Every row comes from one small tree of marks. The marks that hang from a mark follow it in brackets, in alphabetical order. Every link used is in the known rows. Which tree was each row made from?
(in the rows, 128 means zero)
Known rows:
zudure[muket]: 108  138  123  131  124  116  141  115  105  111  114  120  138  101  110  136  112  133  127  108  131  122  129  133  139  105  134  124  120  133  146  131  123  132  146  129  114  140  117
depam[mume[fimuf]]: 138  114  99  133  134  86  138  122  120  122  111  97  181  87  143  146  130  136  124  120  126  142  130  130  120  178  143  125  92  116  185  135  112  89  170  83  148  94  108
buzari[bisan nive]: 104  131  133  152  145  135  120  130  125  100  161  134  112  132  105  129  122  115  124  164  114  91  123  121  143  160  110  109  150  119  136  110  104  100  120  135  124  104  147
migev[dizi potife zudure[buzari[nive] muket]]: 143  107  91  117  84  167  109  155  114  141  99  123  98  153  134  104  145  123  134  107  137  126  119  88  140  165  103  158  179  154  87  140  147  114  56  158  135  206  145
migev[dizi potife zudure[buzari[bisan nive]]]: 156  105  100  129  113  166  109  168  128  143  136  125  84  169  131  102  162  112  128  148  121  113  103  88  105  171  92  131  186  135  90  111  127  96  52  146  159  173  160
beve[duligad zudure[buzari[bisan nive] muket]]: 110  175  119  163  168  173  110  157  135  101  169  153  135  123  164  72  82  146  154  140  109  149  120  113  191  118  106  184  118  110  106  127  128  152  103  191  118  140  138
mupib[mume]: 124  112  137  119  134  86  156  129  122  125  94  94  122  116  135  133  114  134  114  137  132  106  155  129  129  125  194  126  120  116  144  128  111  135  160  105  104  111  84
migev[potife]: 138  117  102  118  130  108  143  168  122  133  107  95  100  111  106  140  128  123  109  133  158  115  123  133  119  135  128  116  132  127  169  125  106  104  127  96  168  143  109
potife[migev[dizi zudure[buzari[bisan nive] muket]]]: 126  164  143  139  104  164  98  99  108  126  167  171  133  163  126  103  132  123  153  125  82  137  88  112  117  138  102  146  161  139  86  108  157  126  72  154  108  151  187
fimuf[mume]: 125  112  148  138  118  98  180  124  146  114  104  137  122  107  127  157  117  139  102  131  140  123  134  158  115  115  176  113  116  117  153  116  105  146  174  107  118  110  103
beve[duligad zudure]: 134  146  121  151  174  127  155  160  137  128  138  156  138  109  125  115  97  135  130  134  147  140  162  139  162  124  149  162  78  92  158  129  108  142  160  125  137  101  82
beve[duligad zudure[buzari[nive] muket]]: 108  167  116  154  149  159  114  153  133  107  127  152  144  115  162  92  81  146  149  124  132  160  153  126  203  135  124  200  117  118  111  144  140  156  114  174  102  144  110
pozamef[beve]: 129  117  110  122  123  116  106  103  113  134  118  133  127  127  107  152  141  113  118  150  147  129  145  138  94  81  140  116  96  129  156  118  112  98  172  112  128  105  98
dizi[migev]: 110  104  158  137  132  93  153  103  126  124  144  109  139  110  118  167  117  117  122  136  129  103  140  144  121  156  128  131  128  138  118  145  98  125  160  94  129  98  107
rufat[buzari[bisan] mume[depam fimuf]]: 132  112  192  114  128  125  122  77  181  98  144  178  190  113  132  128  125  135  65  158  124  134  95  110  80  123  136  63  79  136  179  158  132  141  186  113  166  70  183
potife[migev[dizi zudure[muket]]]: 136  144  140  121  103  131  138  93  93  147  144  169  142  138  89  130  127  123  141  96  108  134  110  124  107  114  143  135  119  132  130  117  148  130  119  117  116  138  141
fesi[potife]: 127  124  107  132  146  106  125  122  122  141  115  106  116  119  77  135  147  133  115  135  175  117  124  147  130  116  146  110  132  133  171  119  94  138  135  94  125  111  104
pozamef[pobekur[kegidab]]: 103  121  95  122  140  110  109  158  116  100  97  100  114  121  128  145  101  103  123  146  141  139  172  143  113  130  142  92  136  114  175  104  118  118  170  117  133  118  111
beve[duligad]: 114  130  120  151  154  116  144  139  115  120  127  127  128  103  102  132  106  126  112  149  159  123  143  134  120  136  139  148  78  109  153  118  96  131  148  108  139  110  84
zudure[buzari[bisan] muket]: 110  160  126  138  139  128  118  121  120  107  126  107  137  111  151  106  119  138  136  123  102  139  99  130  111  82  108  123  143  132  123  116  124  143  122  143  117  154  150
pozamef[beve pobekur]: 136  116  97  97  135  115  93  115  100  148  103  118  121  158  110  159  139  96  106  153  148  129  161  143  72  71  140  109  87  132  163  110  109  100  200  114  147  94  90
nive[buzari[bisan]]: 130  151  146  161  186  97  133  140  143  109  133  102  135  125  116  140  148  136  129  146  104  110  109  146  97  126  98  89  131  117  175  139  107  117  120  112  131  85  143
migev[dizi]: 134  114  110  128  127  114  147  121  105  123  104  150  131  127  87  139  124  127  109  135  138  127  145  124  82  138  118  131  136  138  154  124  101  133  133  98  118  136  111
dizi[migev[potife zudure[muket]]]: 133  84  140  120  102  125  146  134  121  158  156  90  108  116  134  142  135  110  142  94  134  91  103  107  153  148  132  131  131  139  84  149  127  102  118  137  171  154  121
savumon[fana]: 87  126  143  128  130  104  154  121  126  117  117  100  145  100  87  137  138  133  117  151  115  114  154  153  110  166  179  117  150  115  143  115  120  110  178  97  133  74  91
rufat[mume[depam]]: 118  112  155  97  110  100  142  101  145  103  103  158  145  106  115  132  128  147  83  128  158  111  150  139  101  135  160  63  99  141  146  149  121  125  182  101  107  96  133
nokot[fesi[fana potife]]: 130  102  128  119  180  93  130  138  106  124  138  111  87  128  60  164  113  168  115  120  165  116  138  160  153  118  133  104  106  148  179  109  107  144  100  101  102  76  98
mume[depam]: 105  118  138  101  119  101  128  110  111  124  112  129  147  102  95  122  134  137  103  146  160  109  147  148  113  139  151  74  122  133  158  137  111  121  165  75  119  92  118
zudure[buzari[bisan nive] muket]: 93  158  125  148  129  149  98  123  118  92  139  121  128  122  149  109  115  130  138  136  103  123  109  121  148  126  95  135  161  138  107  123  131  127  99  165  105  152  161
dizi[migev[potife zudure]]: 144  75  147  123  107  111  155  143  138  164  150  87  101  128  130  155  152  103  130  121  141  88  119  119  132  170  137  121  136  127  97  140  113  91  128  109  182  127  110
fesi[fana potife]: 129  122  110  127  166  96  113  146  108  133  132  109  88  113  78  152  131  149  119  124  163  123  141  156  150  101  137  106  132  141  177  125  92  142  139  97  102  81  111
refet[pobekur]: 123  132  115  134  138  120  124  113  116  146  101  106  167  130  114  160  132  110  110  128  152  121  156  175  131  117  147  117  112  118  172  115  122  122  177  123  136  104  107
duligad[beve[zudure[buzari[bisan nive] muket]]]: 129  162  118  129  148  159  105  153  149  110  158  138  143  138  167  99  112  141  167  115  89  151  112  118  192  113  81  140  146  111  137  159  158  163  111  178  96  120  152
depam[mume]: 126  113  89  115  142  91  154  128  115  111  112  99  136  110  140  146  129  135  139  135  134  114  152  141  132  151  128  112  93  120  142  121  108  103  169  102  111  111  108
taval[muket]: 124  111  130  125  127  114  151  100  151  136  122  147  109  106  106  134  127  129  91  137  172  115  138  152  122  121  158  111  124  129  131  122  128  110  158  101  121  116  106
rufat[buzari[nive]]: 104  113  149  131  131  143  125  98  149  96  124  142  129  146  118  171  117  110  113  174  129  112  153  128  160  141  105  128  127  138  138  143  133  140  145  136  118  105  141
pozamef[beve[zudure[muket]] pobekur[kegidab]]: 121  141  77  106  135  147  72  149  109  117  122  147  126  136  150  110  91  108  153  125  127  170  176  131  148  45  151  123  108  118  167  115  149  122  190  174  128  128  114

Write each row's tree:
124  180  118  155  176  151  128  159  136  114  156  147  143  109  167  71  91  149  150  127  112  163  115  124  155  76  116  172  96  105  124  120  124  166  126  165  133  141  125
beve[duligad zudure[buzari[bisan] muket]]
149  149  142  118  104  117  129  103  119  151  109  148  142  152  125  138  153  126  132  123  114  159  126  147  70  132  139  138  140  128  120  112  147  132  116  86  115  129  133
potife[migev[dizi zudure[buzari]]]
119  94  137  124  83  148  115  135  134  141  139  82  108  130  167  134  139  116  149  108  127  110  112  106  176  181  112  158  170  153  51  157  146  106  81  157  147  167  138
dizi[migev[potife zudure[buzari[nive] muket]]]
132  138  145  112  178  81  124  121  104  126  165  127  95  128  49  172  99  172  121  120  154  138  119  185  149  110  142  111  96  148  194  102  118  149  101  76  101  51  113
nokot[fesi[fana potife[migev]]]
138  120  121  121  95  140  133  109  111  145  90  130  140  138  137  118  150  131  136  98  118  146  133  112  102  116  126  142  147  140  94  130  149  145  103  141  105  180  131
migev[dizi zudure[buzari muket]]
149  135  144  121  109  117  142  101  112  154  138  167  136  148  87  149  145  116  130  122  119  128  127  133  85  142  148  122  125  122  139  108  135  118  129  89  127  112  129
potife[migev[dizi zudure]]
128  157  111  119  129  146  110  146  148  113  118  133  155  128  166  121  111  146  163  98  109  162  141  130  203  127  98  156  141  118  143  180  170  169  120  163  80  127  122
duligad[beve[zudure[buzari[nive] muket]]]
120  103  142  135  105  159  109  140  136  138  179  88  101  139  169  112  138  111  152  124  105  94  83  95  163  167  95  143  173  146  44  139  135  98  71  172  163  165  164
dizi[migev[potife zudure[buzari[bisan nive] muket]]]
153  114  112  114  106  120  132  165  144  159  86  77  99  130  155  136  167  122  129  120  144  130  126  134  114  139  141  117  147  118  121  122  138  105  106  112  165  158  115
migev[potife zudure[buzari]]
170  109  101  121  119  144  126  168  130  155  124  114  93  158  134  99  167  118  122  137  125  127  97  99  69  127  104  119  165  130  108  107  119  109  76  125  172  176  148
migev[dizi potife zudure[buzari[bisan]]]
170  99  97  109  100  130  133  163  127  164  84  108  100  149  133  124  166  121  119  120  145  141  126  110  81  146  121  135  164  137  116  125  130  116  86  109  157  180  120
migev[dizi potife zudure[buzari]]
168  84  100  113  107  133  149  160  116  165  111  129  93  147  95  130  158  111  114  118  150  111  124  99  94  152  130  119  143  128  131  120  119  100  101  110  168  165  117
migev[dizi potife zudure]
135  163  118  145  164  125  138  161  148  130  111  135  145  113  160  107  103  145  133  138  142  171  159  150  148  116  139  176  95  101  139  130  122  157  146  122  129  118  85
beve[duligad zudure[buzari]]
125  98  170  131  106  104  141  104  145  153  123  85  141  132  169  161  159  113  141  124  118  120  143  144  116  158  140  130  142  127  68  142  133  124  141  110  126  116  113
dizi[migev[zudure[buzari]]]
122  154  133  127  86  151  103  95  107  132  128  164  143  152  123  127  130  129  147  108  102  148  120  124  126  153  123  159  160  145  92  127  171  131  85  136  93  157  156
potife[migev[dizi zudure[buzari[nive] muket]]]
139  167  143  127  115  142  114  99  110  141  156  157  145  150  128  105  137  131  150  113  84  151  82  120  81  95  117  134  139  133  104  102  149  141  96  132  118  153  174
potife[migev[dizi zudure[buzari[bisan] muket]]]
141  129  124  137  112  152  124  114  114  139  129  137  130  146  141  97  149  124  142  112  96  134  103  99  86  103  107  127  152  133  90  111  136  136  94  157  122  172  160
migev[dizi zudure[buzari[bisan] muket]]
122  157  116  150  162  140  150  151  122  120  144  156  144  100  127  99  80  145  139  111  139  144  145  127  183  99  144  172  72  105  146  136  119  153  152  153  128  128  93
beve[duligad zudure[muket]]
138  147  117  116  141  125  144  143  141  129  134  141  153  111  130  126  108  141  156  86  116  147  135  132  180  91  118  130  103  103  181  170  149  170  158  144  105  109  107
duligad[beve[zudure[muket]]]
138  158  139  119  94  130  122  94  110  146  115  153  148  140  128  122  137  135  144  96  106  164  110  134  91  111  134  149  139  140  112  121  159  146  107  114  106  159  145
potife[migev[dizi zudure[buzari muket]]]
132  94  150  137  112  143  113  150  152  145  176  85  94  153  165  126  156  105  141  151  112  91  98  106  144  189  100  132  177  134  53  129  123  88  79  143  169  137  155
dizi[migev[potife zudure[buzari[bisan nive]]]]
137  104  119  128  101  142  147  110  98  144  117  151  130  136  102  124  143  120  134  95  123  114  132  102  114  120  133  129  132  133  113  125  135  127  117  141  117  163  128
migev[dizi zudure[muket]]
109  106  183  107  127  151  117  79  177  76  159  188  139  148  124  130  120  127  85  182  131  93  127  107  132  138  110  63  104  150  117  155  133  142  162  155  116  81  196
rufat[buzari[bisan nive] mume[depam]]
120  172  152  123  99  117  120  97  124  143  120  120  147  123  149  137  137  131  150  96  105  153  111  156  126  100  153  132  123  124  114  118  173  132  130  118  112  133  139
potife[migev[zudure[buzari muket]]]
128  129  110  134  105  167  101  161  133  134  143  97  92  141  157  99  148  118  146  120  114  107  87  97  161  142  103  126  170  129  84  120  147  94  64  177  155  177  167
migev[potife zudure[buzari[bisan nive] muket]]
123  170  115  145  156  140  134  151  133  120  117  141  153  101  163  92  86  154  147  113  133  176  145  138  169  91  135  186  95  111  130  139  133  172  138  153  119  148  97
beve[duligad zudure[buzari muket]]
118  116  174  138  144  154  134  95  183  72  153  178  124  158  140  157  111  112  97  171  104  101  124  107  135  128  97  103  105  138  116  139  134  135  154  178  115  101  185
rufat[buzari[bisan nive] mume]
137  171  123  156  184  137  133  167  150  123  150  141  139  121  164  85  105  143  138  153  122  160  133  137  135  100  123  160  99  94  134  111  111  154  133  138  144  114  113
beve[duligad zudure[buzari[bisan]]]
110  94  170  138  95  126  123  101  147  139  136  100  133  144  165  162  152  108  141  137  113  108  150  133  153  202  127  143  167  135  51  146  139  111  119  131  113  115  125
dizi[migev[zudure[buzari[nive]]]]
119  102  180  88  115  118  143  74  175  92  105  171  152  129  126  151  125  138  75  153  151  119  148  133  105  108  139  65  79  151  143  166  137  159  198  116  114  91  157
rufat[buzari mume[depam]]
162  119  96  119  109  157  123  160  115  150  130  115  100  147  138  86  153  126  136  110  118  130  81  86  90  106  99  130  157  140  98  115  132  121  66  153  164  205  161
migev[dizi potife zudure[buzari[bisan] muket]]
